What can hang from each mark
k_574: k_42 k_209
k_42: k_67 k_574
k_209: k_188
k_242: k_67
k_188: k_42 k_209 k_885
k_885: k_188 k_574
k_67: k_242

Every row comes from one small tree of marks. The marks that hang from a mark follow it in brackets, in the order of their numbers. Every link used is in the known rows. Which tree was each row made from?
Known rows
k_574(k_42 k_209(k_188)): -1.407	-1.410	5.227	-0.503	0.095	0.233	-0.064	-1.131	-0.885	-0.870	-0.410	-2.212	0.006	-0.170	-1.563	-1.246	-1.020	0.694	3.086	1.031	0.080	1.299	-2.415	2.920
k_885(k_188 k_574(k_209)): -0.668	-1.502	2.322	-0.135	-2.065	1.461	-1.238	0.079	-0.628	-2.232	-1.576	-1.726	-0.834	1.147	-0.926	1.971	-1.072	2.029	2.936	1.517	0.835	0.794	-2.908	0.684
k_188(k_42(k_574) k_209 k_885): 4.799	3.387	2.488	2.751	-2.436	1.387	-0.160	0.505	1.218	-4.630	-1.156	-1.923	-0.104	-0.719	0.319	1.045	-2.960	2.405	5.188	2.185	-3.929	-2.333	-3.815	-0.741
k_885(k_574): -0.054	0.188	0.929	0.034	-1.291	0.440	-1.059	1.262	0.506	-0.270	-0.808	1.662	-1.019	0.030	-0.272	1.096	-0.502	-0.147	1.845	0.310	-0.219	0.348	0.411	-1.494
k_209(k_188(k_42(k_574))): 2.350	-0.101	0.528	1.988	-1.209	1.835	-0.791	-1.122	-0.847	-1.439	0.125	-0.262	1.582	0.161	0.060	0.896	-1.757	1.484	2.556	2.650	-1.049	0.598	-2.661	0.606
k_242(k_67): -1.301	0.561	-0.270	-1.960	1.734	0.070	-2.395	2.057	-0.090	-0.234	-0.683	0.752	1.201	0.208	-0.663	1.105	-0.725	-1.166	1.114	0.357	1.030	-1.247	-0.335	-0.662
k_188(k_42(k_67) k_209 k_885): 3.161	4.925	1.429	2.626	-2.818	1.808	1.056	0.795	1.023	-4.051	-1.409	-1.926	-0.104	-0.762	-0.415	2.533	-2.971	1.323	7.667	3.571	-3.013	-5.117	-3.874	-1.253
k_574(k_42(k_67) k_209(k_188)): -2.485	-0.552	4.264	-0.130	-0.434	0.117	0.643	-0.170	-0.721	-0.232	0.096	-2.105	0.055	-0.013	-2.685	0.079	-1.895	-0.334	5.186	1.855	1.380	0.664	-2.425	3.170
k_574(k_209(k_188(k_42(k_67) k_885))): 0.798	1.597	2.659	0.509	-1.000	0.670	0.101	-0.086	-0.446	-2.439	-1.199	-2.363	0.439	-0.357	-0.969	1.400	-2.003	1.676	4.595	2.596	-0.759	-2.050	-4.007	1.430
k_42(k_67 k_574(k_209)): -1.331	0.388	0.227	0.708	-0.818	-1.264	0.357	2.742	0.572	0.449	1.781	-1.091	-0.170	0.747	-2.256	1.601	-2.879	-1.017	2.680	0.739	2.810	1.962	-0.485	2.671
k_42(k_67(k_242)): -1.805	0.517	-2.742	1.375	-0.055	-0.012	1.540	0.342	1.622	0.294	-0.460	0.686	-0.081	1.155	-1.538	0.672	0.385	-0.155	3.188	1.594	2.191	-1.769	0.760	1.919
k_188(k_42(k_574) k_209): 3.486	2.317	1.677	2.375	-1.725	2.365	-0.706	0.137	0.293	-2.299	0.965	-1.234	0.514	-0.147	1.627	0.068	-2.209	1.754	2.799	3.008	-2.020	0.390	-1.935	-0.031
k_209(k_188(k_42 k_885)): 2.856	1.090	1.125	1.818	-1.613	1.523	-0.074	-1.431	-0.370	-3.050	-1.840	-0.835	1.131	-0.453	-0.573	1.608	-1.643	2.014	4.620	2.477	-2.628	-2.687	-4.055	-0.467
k_188(k_42(k_67 k_574) k_209): 2.394	3.115	0.631	2.866	-2.318	2.178	0.042	1.204	0.485	-1.732	1.544	-1.090	0.532	0.111	0.437	1.423	-3.010	0.681	4.782	3.853	-0.744	-0.411	-1.801	0.196
k_574(k_42(k_67(k_242)) k_209): -2.549	-0.494	2.820	-0.209	0.565	-0.431	1.316	-0.189	1.151	0.039	-0.372	-1.368	-1.055	0.793	-2.257	-0.983	-0.039	-0.401	4.422	0.818	1.407	-0.027	-0.472	3.646
k_574(k_42): -0.709	-1.090	2.411	-0.254	0.218	-0.102	0.366	-0.795	0.352	0.380	-0.016	-0.146	-0.698	0.078	-1.163	-1.026	0.071	-0.998	1.802	-0.793	-0.568	1.088	0.154	0.782
k_188(k_42(k_67(k_242))): 1.675	2.222	-2.059	2.037	-0.524	1.719	0.952	-0.577	1.337	-0.359	-0.159	0.747	0.066	0.898	0.290	1.399	0.173	0.341	4.555	2.789	-0.774	-2.701	-0.478	0.141
k_67(k_242): -0.148	-0.957	-1.793	1.268	1.061	0.274	0.668	-1.526	2.068	-0.839	-1.636	0.780	-0.044	1.169	0.158	-1.795	2.383	1.788	0.286	0.564	0.444	-0.962	0.961	2.160
k_885(k_188(k_42(k_67))): 0.957	-0.017	-1.146	1.573	-1.744	2.280	0.361	-1.238	-0.586	-1.579	-0.377	-1.927	0.546	1.371	-0.492	2.827	-0.999	1.279	3.838	2.662	0.163	-1.226	-3.145	0.521
k_209(k_188(k_42(k_67 k_574))): 1.530	0.493	-0.222	2.285	-1.630	1.702	-0.276	-0.486	-0.676	-1.017	0.537	-0.151	1.718	0.276	-0.708	1.826	-2.379	0.955	4.047	3.201	-0.075	0.157	-2.576	0.842
k_885(k_188(k_209) k_574): -0.123	-0.977	1.911	1.212	-3.071	2.372	-1.205	-0.063	-0.562	-2.988	-1.404	-1.419	-0.319	0.839	-0.469	1.749	-1.636	2.431	3.331	2.500	0.453	0.589	-2.792	-0.162
k_209(k_188): -0.004	-0.862	0.678	1.051	-0.767	0.910	-0.362	-1.010	-1.200	-0.989	-0.388	-0.415	1.547	-0.169	-0.620	0.290	-1.014	1.348	1.332	1.868	0.307	0.302	-2.088	0.883

Write each row's tree
0.031	1.192	3.286	-0.069	-1.596	-0.924	0.317	1.448	1.390	-2.385	-2.527	-0.433	-1.805	-0.404	-2.718	1.668	-1.821	-0.104	5.879	-0.347	-1.427	-2.261	-2.071	-0.481 -> k_188(k_885(k_574(k_42(k_67) k_209)))
-0.793	-0.902	5.643	-0.301	-0.258	-0.241	0.192	-1.061	-0.399	-2.012	-1.436	-2.538	-0.336	-0.397	-2.212	-0.742	-1.453	1.006	4.297	0.646	-0.865	0.101	-3.360	2.491 -> k_574(k_42 k_209(k_188(k_885)))
-0.950	-0.833	4.538	-0.385	-1.189	0.615	-1.034	0.452	-0.150	-0.901	-1.054	0.164	-1.020	-0.080	-1.406	0.155	-1.252	0.254	4.017	0.998	-0.136	1.309	-1.335	0.535 -> k_885(k_574(k_42 k_209(k_188)))
-0.132	0.206	3.254	-0.131	-0.474	-0.156	-0.157	-0.166	-0.692	-2.421	-1.436	-2.407	0.410	-0.571	-1.160	0.270	-1.474	1.902	2.438	1.320	-0.297	-0.998	-3.531	1.777 -> k_574(k_209(k_188(k_885)))
-1.525	-1.944	1.496	0.655	-2.510	1.417	-0.302	0.017	-0.146	-1.100	-1.115	-0.431	-1.050	1.342	-2.569	2.550	-1.352	0.098	5.415	1.247	1.200	1.035	-1.874	0.377 -> k_885(k_188 k_574(k_42(k_67)))
2.362	2.663	-0.242	3.449	-1.782	2.339	0.307	0.326	1.442	-2.120	0.678	-0.706	0.485	0.700	0.477	0.535	-1.823	1.498	4.984	4.027	-0.537	-1.000	-1.356	1.331 -> k_188(k_42(k_67(k_242) k_574) k_209)
0.824	0.595	2.630	0.170	-1.468	-0.760	0.043	0.785	1.502	-2.377	-2.718	0.278	-1.635	-0.418	-2.113	1.281	-1.249	0.028	4.690	-0.946	-2.204	-1.858	-1.355	-1.433 -> k_188(k_885(k_574(k_42)))
0.573	-0.520	2.515	1.079	-1.786	0.457	-0.377	-0.461	-0.163	-2.678	-2.299	-0.130	0.405	-0.450	-2.086	1.149	-1.924	1.319	4.479	1.172	-1.311	-1.075	-3.115	-0.045 -> k_209(k_188(k_885(k_574(k_42))))
-1.985	-1.779	3.148	0.008	-2.248	1.277	-0.365	0.254	-0.260	-1.485	-1.186	-1.795	-1.226	1.352	-2.494	2.212	-1.598	0.651	5.628	1.578	1.353	1.077	-2.647	1.477 -> k_885(k_188 k_574(k_42(k_67) k_209))
2.617	4.019	1.392	1.269	-2.390	0.854	0.299	1.505	1.534	-2.884	-2.194	-0.211	-1.324	-0.190	-1.360	3.755	-2.411	0.335	8.302	2.175	-2.701	-4.599	-3.107	-1.948 -> k_188(k_42(k_67) k_885(k_574(k_209)))
3.869	3.189	2.481	0.844	-1.873	1.026	-0.388	0.574	1.367	-3.417	-2.739	-0.378	-1.409	-0.380	-0.202	2.415	-1.470	1.311	6.250	1.312	-4.073	-3.832	-3.166	-2.250 -> k_188(k_42 k_885(k_574(k_209)))
-1.882	-0.766	0.436	0.704	0.220	-0.088	1.454	-0.547	1.462	0.621	-0.260	0.362	-0.715	0.929	-2.280	-0.537	0.272	-1.094	4.025	0.398	0.968	-0.205	0.725	2.081 -> k_574(k_42(k_67(k_242)))
-1.878	-0.056	4.571	0.056	-0.807	-0.393	1.007	-0.033	-0.258	-1.368	-0.872	-2.501	-0.273	-0.246	-3.376	0.628	-2.446	0.009	6.351	1.436	0.588	-0.633	-3.289	2.906 -> k_574(k_42(k_67) k_209(k_188(k_885)))
-1.152	-0.536	-2.737	2.202	-0.331	-0.878	0.978	1.432	2.164	0.266	0.567	0.705	0.023	1.690	-2.200	0.596	-0.873	-0.275	2.582	0.825	2.844	1.151	0.974	3.143 -> k_42(k_67(k_242) k_574)
0.219	-1.271	2.046	0.482	-0.446	-0.580	-0.911	0.834	-0.348	-0.838	0.812	-1.442	0.581	0.360	-0.923	-0.198	-2.070	1.103	0.295	0.398	1.076	3.145	-1.534	2.740 -> k_42(k_574(k_209(k_188)))
1.402	0.283	0.064	2.573	-2.667	2.711	-0.051	-0.738	-0.544	-2.724	0.382	-2.901	0.839	1.255	-0.422	2.299	-2.441	2.140	4.153	3.547	0.350	0.117	-3.749	1.253 -> k_885(k_188(k_42(k_67 k_574) k_209))
3.075	3.150	0.719	1.745	-1.756	-0.102	0.684	1.445	1.616	-2.682	-0.877	-1.340	-0.660	0.154	-1.568	2.948	-2.890	0.391	6.588	1.355	-2.083	-2.722	-3.163	-0.024 -> k_188(k_42(k_67 k_574(k_209)) k_885)
-0.650	-1.756	3.594	1.005	-2.835	2.326	-0.907	-0.674	-0.356	-2.662	-1.365	-1.505	-0.787	0.777	-1.260	1.125	-1.616	1.687	4.572	1.960	0.080	1.340	-2.735	0.403 -> k_885(k_188(k_209) k_574(k_42))
4.362	4.050	2.517	2.192	-2.239	1.961	0.197	-0.258	0.862	-4.704	-1.978	-1.959	-0.119	-0.984	0.752	1.022	-2.040	2.401	5.598	2.678	-4.281	-4.434	-3.964	-1.531 -> k_188(k_42 k_209 k_885)
4.284	4.182	3.142	2.273	-3.133	2.294	-0.506	0.578	1.224	-4.951	-2.441	-0.810	-0.841	-0.963	0.449	1.888	-2.406	2.245	6.917	2.951	-4.560	-4.076	-3.624	-2.639 -> k_188(k_42 k_209 k_885(k_574))
1.843	3.440	-0.270	2.970	-1.525	2.902	0.755	-0.352	1.078	-2.152	-0.016	-0.813	0.467	0.344	0.905	0.545	-0.889	1.655	5.361	4.675	-0.990	-2.942	-1.551	0.452 -> k_188(k_42(k_67(k_242)) k_209)
1.887	0.162	0.842	1.827	-2.019	3.201	-0.304	-1.907	-0.878	-3.204	-0.535	-2.967	0.732	0.787	0.716	1.330	-1.073	2.919	3.025	3.321	-1.015	-0.791	-3.915	0.529 -> k_885(k_188(k_42 k_209))
4.553	2.157	0.549	1.827	-1.458	0.287	0.004	0.285	1.597	-2.953	-1.421	-0.585	-0.464	-0.054	-0.443	1.818	-1.817	0.986	4.365	0.334	-3.604	-2.048	-2.730	-1.057 -> k_188(k_42(k_574) k_885)
0.807	-0.062	1.646	1.188	-1.885	0.498	-0.486	-0.142	-0.373	-2.852	-2.306	-0.144	0.655	-0.564	-1.624	1.543	-1.837	1.695	3.994	1.464	-1.094	-1.438	-3.211	-0.302 -> k_209(k_188(k_885(k_574)))
2.254	1.987	-1.243	1.863	-1.311	1.027	0.180	0.943	0.823	-0.046	1.311	0.231	0.201	0.681	-0.184	2.174	-1.845	-0.578	3.927	1.974	-0.483	-0.201	-0.743	-0.208 -> k_188(k_42(k_67 k_574))
1.864	-1.046	0.404	1.280	-1.412	1.879	-0.449	-1.448	-0.546	-2.175	-0.127	-2.663	0.446	1.515	-0.062	1.636	-1.126	2.200	2.163	1.768	-0.353	0.834	-3.500	1.411 -> k_885(k_188(k_42(k_574(k_209))))
3.082	1.271	0.992	1.032	-0.442	1.076	-0.676	0.070	0.454	-0.886	0.728	-0.704	-0.048	0.371	0.947	0.552	-1.140	0.742	2.051	1.349	-1.670	0.653	-1.444	0.381 -> k_188(k_42(k_574(k_209)))
0.250	0.966	2.279	0.347	-0.645	1.151	-0.143	-0.243	-0.994	-1.247	-0.093	-1.939	0.786	-0.022	-0.365	0.803	-1.587	1.395	3.382	3.016	0.181	-0.784	-3.045	1.625 -> k_574(k_209(k_188(k_42(k_67))))
-1.545	-0.782	-0.773	2.060	-0.454	-0.567	0.650	1.135	1.313	-0.581	0.380	-0.656	0.433	1.492	-2.464	0.359	-1.739	0.943	3.466	2.092	3.273	1.394	-0.828	4.698 -> k_42(k_67(k_242) k_574(k_209(k_188)))
1.385	2.340	3.253	1.278	-2.604	0.582	-0.332	1.473	1.001	-4.307	-2.535	-0.964	-0.964	-1.085	-0.922	1.058	-2.342	1.761	4.690	1.315	-2.197	-2.729	-2.649	-1.437 -> k_188(k_209 k_885(k_574))
1.942	2.161	0.021	1.415	-1.028	0.864	0.105	1.110	0.579	-0.264	1.308	-0.594	0.031	0.673	-0.205	1.993	-2.062	-0.264	4.098	2.191	-0.324	-0.092	-1.360	0.658 -> k_188(k_42(k_67 k_574(k_209)))
-0.783	-2.588	2.232	0.442	-2.100	1.550	-0.809	-0.821	-0.274	-1.536	-1.531	-0.550	-1.167	1.305	-1.754	1.590	-0.798	0.786	3.946	0.663	0.211	1.515	-1.971	0.105 -> k_885(k_188 k_574(k_42))
-1.599	-0.373	-1.049	1.548	-0.041	-1.076	0.813	1.685	1.921	-0.087	0.598	-0.507	-0.289	1.666	-2.153	0.308	-1.174	0.300	2.902	1.131	3.167	1.184	0.206	4.295 -> k_42(k_67(k_242) k_574(k_209))
1.149	0.682	-0.799	2.337	-1.152	2.136	0.243	-1.456	-0.256	-1.236	-0.468	0.016	1.632	0.436	-0.450	1.375	-0.973	1.523	4.439	3.845	-0.239	-1.685	-2.345	0.985 -> k_209(k_188(k_42(k_67(k_242))))
